Each row comes from the steps of one walk. Every step used is in the known rows, and no mark comes twice. Write the walk behind each row, first mark first.
Known rows
n-s-v-r-g-x: [ -0.3 -10.2  30.6   7.0  18.6  -9.3  23.3 -23.1 -28.4  35.0  -3.3 -23.2
  -2.2 -48.7 -10.3 -20.1 -16.2  30.2   6.3  39.9  -3.5 -34.3  -2.8   0.5
 -30.9   4.4   8.0   7.9  31.9]
p-x-g: [-20.9 -26.3 -19.2  44.2  17.2 -25.8 -32.7  -4.6  35.0   8.7  17.1 -44.5
  13.2  42.6 -17.2  14.9 -18.3 -11.7  -9.1  24.3  -5.2   5.1 -29.7 -18.4
  -9.2 -38.5  -3.0  18.9  16.4]
v-r-g-x: [  7.8 -29.5  16.9  -7.7 -18.4 -17.8   7.9 -17.3  -6.0   4.3  -6.0 -32.0
   2.8  -5.0 -15.4 -26.7 -23.9  15.4  -7.0  11.8  -9.5 -28.6  15.9   5.3
 -37.6   0.9  19.3  11.6  20.0]
n-s-v: [-10.0  35.5 -19.3  43.6  25.8 -21.8 -23.3  -2.9   7.9  59.0  38.1  -7.7
   4.5 -30.3   8.1  -5.8 -24.4  11.8   6.8  77.5   9.6  -5.3 -53.8 -28.4
   0.8 -15.3  14.8  17.2  43.5]
c-p-x-g-r: [-50.6 -68.9   8.1  33.5  16.4 -17.2 -20.4  -1.1  12.8 -25.6  -6.7 -39.8
  30.4  63.8 -12.6  26.9 -19.8  -2.4  14.1  10.3   0.1 -10.1   6.2  -6.6
 -41.7 -28.3  -0.3  16.3   7.5]
c-p-x-g-r-v: [-48.3 -63.6  11.0  14.3   7.7 -12.3 -34.9  -9.0   4.5 -27.9 -19.3 -19.3
  29.6  27.0 -14.1  21.8  -7.5   7.6  28.0  10.7  -2.4 -21.8  11.5  38.5
 -36.1 -12.9   0.4   4.7  -1.6]
v-s: [  6.5   8.0 -18.6  42.4 -12.3   0.7 -22.1  -6.9  13.4  57.5  52.4 -15.6
   4.3   6.7  -9.6 -12.4 -25.5   6.7  -9.2  56.4 -13.5  -1.1 -48.7 -26.8
   2.9  -5.9  35.2  24.1  23.4]
p-c-g-r-v: [-25.6 -25.5  -7.6   3.7 -28.8 -16.6 -13.9  -4.2  13.2  12.2 -28.9 -13.8
  47.8 -47.0  -1.4 -11.7 -19.2 -14.5  16.1  14.3 -33.4 -20.4 -10.4  18.3
 -26.1  27.8  27.6 -13.4  14.1]
p-c-g-x: [-13.0 -21.7 -11.8  30.8  -7.9 -15.4 -30.1   2.0  15.9  -1.1  17.7 -46.5
  18.2  -3.7 -18.9 -11.3 -26.9 -26.3  14.1  17.1 -20.2  17.1 -28.7   4.1
 -25.1   3.7  30.3  -1.2  15.1]
s-v: [-19.2  43.1 -36.9  26.3   9.6 -27.0 -37.7   0.3  32.5  34.6  29.6  -3.6
  10.8 -13.0  -7.6  -8.1 -30.1  13.3  10.5  56.5   8.8 -21.7 -44.7  -9.3
   3.0  -6.3  14.5  11.0  37.1]
v-r: [ -1.6 -18.8 -17.5  21.8 -14.2 -20.0  -1.7  -0.8  24.5  30.6  15.6 -13.3
  22.6  13.0   0.0  -0.3 -34.8   4.7 -22.0  31.0 -12.8 -36.9 -20.7 -21.6
 -11.3  -2.1  22.2  20.2  33.2]
v-r-g-x-p: [ -4.8 -62.0  15.8   2.2 -12.4 -15.5 -11.5 -13.2   2.8 -42.3   9.7 -33.8
  -0.2  13.6  -9.1  -4.6 -13.6  22.3   7.3   2.3  -7.1 -22.5   9.5   6.4
 -36.4 -14.2  -8.0   9.6   6.3]
j-v-r-g: [  6.4 -18.9  15.1   6.1  -4.7 -10.7  42.4 -16.7   8.9  37.1 -14.5 -21.2
  36.2 -43.5   1.7  -8.9 -24.9   9.8  -1.6  22.3  -3.9 -58.5 -15.9   8.9
 -24.4  17.8  21.0  13.8  40.6]
p-x-g-c: [-12.5 -24.8 -27.9  22.0  11.4 -14.9 -31.6  -3.7  38.7  10.0  20.5 -43.8
  18.5  14.6 -34.4   3.0  -7.6 -30.3   6.1  15.9  -7.6  39.6 -32.3  -0.2
 -18.1 -28.5   2.1  -5.9  16.1]
j-v-r-g-x-p-c: [ -6.9 -56.6   6.4   4.4  17.6 -13.9  -0.9 -13.0  31.0 -31.8   2.0 -40.4
  31.4 -56.9  -7.8   4.3  11.5   1.9  29.5 -16.1 -19.3 -18.2 -28.7  38.4
 -32.6  12.0  11.9  -8.1  16.1]
s-v-r-g-x-p: [-21.4 -25.4  18.0  -2.7  11.7 -18.6 -14.4  -9.4   4.1 -37.0   4.8 -21.1
  -1.1 -18.2 -17.2   3.2  -9.9  35.5  20.9  12.3  -3.0 -47.7   8.5  22.4
 -29.2  -5.1 -12.5  -3.0  10.5]
g-r-v-s: [  0.9  -5.4  -8.9   5.4 -26.8  -4.9 -21.6 -14.9   4.8  53.4   9.1   6.1
   6.4 -23.7  -3.4 -26.6  -6.7  24.8   9.4  37.8 -21.4 -31.8 -18.4  11.8
 -14.2  18.6  39.4   7.8  13.5]
p-x: [-14.4  -3.0 -32.3  36.6  12.3 -36.7 -55.6  -0.4  37.5  10.3  29.5 -36.5
   3.0  35.6 -17.7 -16.5 -28.8  -3.8  -5.5  26.4  -0.9   0.7 -34.0  -8.0
  -3.2 -39.8  29.0  33.8  27.0]
c-p-x: [-34.3 -30.7 -17.8  40.1  17.8 -19.3 -63.5   4.7  21.8 -20.5  37.8 -36.4
  14.5  48.0 -17.8   5.0 -34.9  -3.5  20.9  30.3   7.5  -2.7 -20.7   5.7
 -13.1 -41.7  27.9  37.5  17.0]
j-v-r-g-c: [ 14.6 -16.4  10.2 -18.6 -10.5  -0.7  37.8 -13.0   9.8  31.8 -13.3 -20.9
  41.2 -70.7 -11.2 -18.1 -14.6  -8.0  18.1  12.3 -10.5 -25.7 -22.2  24.1
 -30.7  27.9  24.0 -12.5  38.1]

Write each row's walk
[-31.5 -39.7 -18.4  51.5  -1.1 -11.7 -35.0  12.1  36.8 -25.3  34.1 -43.1
  43.7  -4.7   2.0  26.0 -22.0 -27.0  12.2  22.5 -21.6   8.9 -45.3 -19.1
 -10.2 -12.3  -4.1  -0.3   8.4] : x-p-c-g
[-41.3 -54.5  -3.1  50.3  22.8  -5.7 -40.9  -2.5  20.1 -22.3  26.9 -45.2
  26.4  54.0 -16.8  36.8 -25.2 -10.5  11.3  31.0   7.1   9.7 -17.0  -1.3
 -20.1 -41.3  -4.8  21.8   6.2] : c-p-x-g
[-20.1 -31.2   1.8   1.3   1.5  -3.9 -45.7  -9.6  -2.9 -31.0  20.4 -46.6
  22.7  -2.3 -34.3  -9.3 -26.1 -10.5  40.0  17.8  -0.2  28.8   0.6  27.3
 -30.8 -23.6  23.8   9.4  12.0] : r-g-c-p-x
[-28.7 -25.4   4.0  21.7 -24.9 -26.3  14.6   6.9   0.3  21.2 -13.7 -21.2
  28.9  27.9   3.2 -16.0 -45.5  -9.7  -2.9  31.8 -12.0 -33.5  10.9 -33.8
 -35.7   7.6  14.9   9.6  25.0] : c-g-r
[-22.5 -34.6 -13.2  23.9  -5.8   9.2 -26.9  -3.2  11.6  -1.3  34.5 -24.5
  36.3  14.6 -13.9  27.8 -21.7 -25.7  32.5  37.5   5.8  40.6 -22.3  -7.4
 -30.9  -2.8  -7.1 -12.2  11.3] : x-g-c-p
[-13.1 -27.1  26.1  10.5 -30.2   4.4  14.8 -11.9 -19.0  45.6  -8.1  -3.9
  22.5 -27.7  -5.9 -12.9 -24.6  15.3  10.8  36.1 -31.4 -49.9  -2.7   7.2
 -24.7  33.9  31.5   0.9   4.8] : c-g-r-v-s
[-17.0   8.8 -17.1  19.2  11.5 -21.5  -3.5  -0.7  27.4  32.6   9.4   3.0
  22.6 -22.5  -6.3   4.1 -32.4  17.9  -7.5  39.4 -10.7 -63.0 -30.1  -5.1
  -3.3   7.0  12.0   8.5  42.7] : s-v-r
[-27.9 -43.8  34.9   6.5  38.8  18.1   9.4 -17.7 -27.9  -1.8   6.7 -30.0
  32.4 -66.6 -24.6  16.8 -17.8  10.4  36.9  28.7 -14.6 -12.7  -4.6  29.3
 -32.3  -5.7  13.7   0.3  24.7] : n-s-v-r-g-c-p-x
[ -1.9  -0.9  17.6 -12.0   1.2 -18.4   6.9 -14.5  -2.3   6.8 -10.5 -19.2
   1.4 -33.9 -23.3 -19.2 -20.2  33.2   8.0  23.3  -8.8 -51.3  13.4  22.9
 -28.7  11.7   6.2  -0.2  29.5] : s-v-r-g-x
[-17.1 -10.3 -19.7  40.5 -10.7  -8.9 -17.7   6.3  23.1  16.6  16.6 -42.0
  40.8 -17.1  -3.2   8.5 -36.1 -33.0   0.5  31.8 -26.5   9.4 -37.6 -20.2
  -9.1   2.2  18.8   6.2  24.1] : p-c-g
[-13.8 -46.3   9.7  20.3   4.4  -0.8 -11.0 -18.9  12.3  32.7  -9.5 -20.3
  12.7  -6.8 -23.9   3.7  10.6  18.4   3.1  13.8 -31.8 -21.8 -14.9  21.9
 -19.9  -4.0  14.9   3.8  -1.7] : p-x-g-r-v-s
[-31.9 -31.6  20.3 -13.7  20.8   6.1  -8.0 -13.8  -3.8 -30.3  -4.5 -24.5
  36.9 -50.6 -42.5  17.7 -26.5  10.6  37.3  11.6 -16.6 -33.3   6.7  49.3
 -31.2   1.1  15.9  -4.8  22.9] : s-v-r-g-c-p-x
[-28.6 -45.6   0.7  33.0  -3.2 -21.4 -39.9   5.7  11.2 -37.5  30.8 -38.3
  -2.9  48.7 -11.2  -4.0 -27.9  -8.6  24.7  22.4   3.3  -7.4  -9.3  -9.3
 -31.6 -19.6  -1.2   4.8  -0.7] : c-g-x-p
[-19.1 -16.3   2.7  23.7 -13.3 -19.0 -19.4   1.4  -0.4   7.0  16.5 -35.9
  -0.8  32.6 -15.7 -26.3 -39.7 -11.8  12.1  30.6  -0.7  -5.7  -6.8  -8.5
 -31.3  -5.3  23.7   9.6  15.6] : c-g-x
[-16.5 -33.1   2.4   2.0  20.3 -12.4 -20.4 -14.4  25.0 -46.0   5.3 -30.2
  19.2 -60.1 -23.1  13.7   4.4  17.4  24.9  -2.8 -25.3 -25.9 -15.5  34.0
 -22.2   5.2  -8.5 -13.5  13.3] : s-v-r-g-x-p-c
[-22.4 -19.9  20.4 -15.7  -1.5  12.1   7.3  -9.2 -15.1  -6.5   1.0  -8.5
  39.0 -60.6 -20.7  16.7 -30.5  13.3  38.3  29.4  -7.3 -32.0  11.5  26.0
 -32.4  24.0   7.1 -15.8  27.2] : s-v-r-g-c-p
[ -4.9 -26.6 -18.4  14.3  -3.2 -24.6 -58.4  -8.7  25.3 -46.9  28.0 -53.1
   4.8 -14.4 -12.5 -10.1   2.9  -4.8  24.6   7.0 -11.7  40.5 -23.4  12.3
 -24.2 -19.8   1.9  -0.4   2.8] : r-g-x-p-c
[-43.6 -55.2  -9.3  13.8 -15.9 -14.0 -32.6   2.0  22.4 -33.5 -10.9 -17.3
  47.6 -33.2   4.6  10.9  -6.9 -13.3  28.4   6.1 -28.0 -18.5 -15.0  17.2
 -27.6  12.6   1.9 -15.8  -1.5] : x-p-c-g-r-v
[-16.3 -26.1 -10.8  21.5 -13.1 -28.8   7.8   1.1  17.8  24.6  -9.0 -22.4
  26.9  40.4   9.7   3.2 -20.1  -4.5 -13.3  30.1  -1.4  -3.6  -7.6 -40.4
 -31.6  -2.6  -9.8   2.7  20.1] : x-g-r
[  4.4 -27.4   6.3   5.3 -24.7 -12.2  20.4 -14.3  -0.1  22.7  -6.4 -26.6
  22.1 -14.2   2.1  -4.6 -35.7  12.4 -20.7  31.4 -11.5 -38.5   7.2 -13.6
 -22.4   0.3  12.5  17.2  28.9] : v-r-g
[-27.7 -59.6   8.1  25.7 -19.2  14.2 -16.5  -5.5  10.8  -5.4   6.4 -16.3
  39.7 -53.3  -6.5  16.9   0.8  -0.4  27.1  13.1 -49.7 -23.5 -31.0  18.1
 -17.6  23.9  13.3 -15.3  -5.6] : x-p-c-g-r-v-s
[  6.1   0.1  -2.0   2.4 -20.0 -29.3 -28.4 -16.0  -4.1   4.6  15.9 -39.1
 -12.9  11.5 -15.5 -41.6 -23.6  12.2  10.6  30.7   7.6  12.0   0.7   2.6
 -28.7 -13.9  20.4  17.1  19.0] : r-g-x
[-28.0 -26.3 -22.4  19.2  10.5  -8.6 -65.4   2.3  20.6 -22.3  41.5 -32.5
  22.3  24.3 -36.1  -6.6 -23.3 -16.8  40.0  16.4   0.8  28.6 -24.2  19.1
 -20.7 -27.5  34.4  11.1  16.9] : g-c-p-x
